In the rows, zero is written as 128.
Known rows, with every way that one mark hangs from another
j123(j30 j669(j654 j839(j914))): [123 155 154 154 177  86 158 134 123 114 166 139 197  96 205 147 133 169
 105 139 133]
j910(j512(j669(j654 j839))): [136 132 165 147 153 127 155 123 119 121 157 125 160 114  94 121  67  82
 143 128 115]
j654(j669 j910): [117 163 155 167 115 145 143 112 126 125 132 120 152 139 126 106 133 112
 121 149 131]
j123(j30 j669(j512 j654 j839)): [106 195 160 157 206 103 164 127 119 108 178 141 204 107 174 142  95 128
 108 140 137]
j669(j512(j910) j654 j839(j914)): [116 162 150 153 220 105 135 118 131 134 206 118 134 101 130 136  72 125
 115 132 122]
j123(j30 j669(j654(j910(j512)) j839(j914))): [116 181 152 174 191  91 171 129 126 119 159 131 190 123 204 122 139 166
 111 143 137]
j512(j669 j910): [139 134 146 129 104 127 125 122 152 131 149 117 114 139 110 116 100  90
 114 128 103]
j669(j512 j654 j839): [110 161 154 151 210 123 147 118 113 122 184 128 162 101 101 140  66 102
 129 134 134]
j123(j30 j669(j654 j839)): [113 157 157 155 163 100 160 131 124 107 163 140 213 107 169 146 120 135
 107 142 134]
j914(j839): [112 136 133 140 134 114 133 126 127 122 142 129 110 124 125 121 150  99
 131 124 131]
j138(j914(j839)): [140 135 128 145 139 131 125 129 125 120 143 135  65 127 135 127 153 136
 133 113 131]
j654(j669(j512(j910))): [115 185 154 152 147 139 129 112 134 129 159 120 126 133 131 107  95  93
 119 137 115]
j123(j30 j669(j512 j839(j914))): [118 195 150 134 186  80 152 133 120 115 173 142 173 109 214 127 131 163
 108 135 133]
j654(j669(j512 j839) j910): [102 201 174 169 161 135 152 105 113 120 182 124 172 125 104 106  92  86
 125 153 136]
j669(j512 j654): [116 160 138 151 205 139 140 119 122 129 147 126 134 114 132 137  80 120
 126 127 131]
j196(j296(j669(j654 j839))): [118 113 169 150 196 125 160 108 117 113 184 145 155  93 151 156  86  93
 138 160 132]
j123(j30 j669(j654(j910))): [111 176 145 176 164 119 162 125 139 116 136 129 189 135 191 134 143 149
  94 146 138]
j123(j669): [126 150 133 126 126 131 138 125 132 114 130 132 160 127 147 144 142 128
 118 131 127]
j123(j30 j669(j839)): [117 161 150 133 128  91 152 134 125 108 157 143 198 119 173 133 142 135
 110 141 133]
j296(j669(j512 j839)): [124 176 163 130 199 121 143 116 102 115 184 141 157  95 133 128  76  85
 139 140 124]
j654(j669(j512 j839(j914)) j910): [112 198 171 166 176 118 150 108 112 126 182 122 155 116 137 105 106 122
 122 150 135]
j532(j669(j512(j910) j654 j839(j914))): [139 164 176 165 242 128 141 115 132 126 210 117 149 113 104 126  80 121
 113 126 121]

Rows
[109 178 154 170 230 114 152 113 119 132 193 119 150 106 130 131  86 136
 117 141 140]
j669(j512 j654(j910) j839(j914))
[134 179 180 183 252 137 159 110 120 124 194 118 165 119 107 121  93 133
 116 135 139]
j532(j669(j512 j654(j910) j839(j914)))
[140 126 165 148 156 104 137 121 140 130 193 115 141 101 112 135  74 107
 112 134 106]
j512(j669(j654 j839(j914)) j910)
[118 156 161 133 216 103 141 108 132 126 215 138 101 104 188 133  90 110
 125 154 120]
j196(j296(j669(j512(j910) j839(j914))))
[122 161 164 170 204 134 162 111 108 118 175 130 175 109 123 122  84  88
 141 147 126]
j296(j669(j654(j910(j512)) j839))
[108 201 158 169 157 149 145 108 122 126 145 121 142 139 133 102 110 105
 122 146 133]
j654(j669(j512) j910)
[124 177 152 155 223 140 135 112 128 125 178 127 128 103 149 136  63  89
 120 136 112]
j296(j669(j512(j910) j654))
[123 168 162 166 141 118 151 115 112 128 155 122 154 128 138  94 129 127
 138 145 129]
j654(j669(j839(j914)) j910(j512))
[143 121 167 146 160 108 148 124 122 125 173 123 154  92 121 138  82 118
 124 132 118]
j512(j669(j654 j839(j914)))
[117 177 169 155 228 124 142 109 119 120 213 129 159  91 121 138  46  72
 124 143 114]
j296(j669(j512(j910) j654 j839))
[123 145 173 167 152 128 159 112 130 121 179 117 176 117  80 130  74  84
 117 146 125]
j512(j669(j654(j910) j839))
[102 199 159 160 202  99 155 123 138 113 199 132 192 116 164 138  87 116
  96 142 125]
j123(j30 j669(j512(j910) j654 j839))
[136 152 175 182 203 153 164 113 121 119 166 119 180 142  73 110 104 102
 134 134 134]
j532(j669(j654(j910(j512)) j839))
[134 172 173 145 194 137 134 115 134 121 199 122 150 138  72 112  88  87
 118 129 120]
j532(j669(j512(j910) j839))
[140 154 159 145 141 110 152 122 126 131 159 119 135 132 127  96 108 117
 132 135 119]
j654(j910(j512(j669(j839(j914)))))
[139 131 164 148 203 109 145 121 104 118 179 136 163  71 156 148  92 127
 134 140 123]
j296(j669(j654 j839(j914)))
[109 144 154 169 173 127 152 114 124 124 178 120 176 117  88 136  98 108
 119 147 139]
j669(j654(j910) j839)
[126 173 166 153 243 107 138 113 118 125 214 128 142  81 155 138  60 107
 122 138 114]
j296(j669(j512(j910) j654 j839(j914)))
[110 171 145 133 172 113 128 117 132 129 200 123 136 124  97 123  80  92
 119 135 121]
j669(j512(j910) j839)
[114 185 156 152 218 107 144 115 134 120 212 122 166  99 147 152  86 125
 105 135 121]
j123(j669(j512(j910) j654 j839(j914)))
[123 112 153 151 192 141 153 111 126 118 150 142 125 106 179 152 102 110
 135 152 130]
j196(j296(j669(j654)))
[119 149 133 170 175 144 151 118 129 133 129 117 137 140 127 116 112 124
 131 132 133]
j669(j654(j910(j512)))
[111 193 145 158 202 115 158 129 129 115 141 137 176 119 202 138 111 144
 105 133 134]
j123(j30 j669(j512 j654))
[134 162 181 164 232 146 153 115 114 115 185 127 177 114  79 130  74  98
 129 128 133]
j532(j669(j512 j654 j839))
[113 165 137 155 201 134 131 116 140 133 168 117 122 124 121 133  75 107
 113 128 120]
j669(j512(j910) j654)
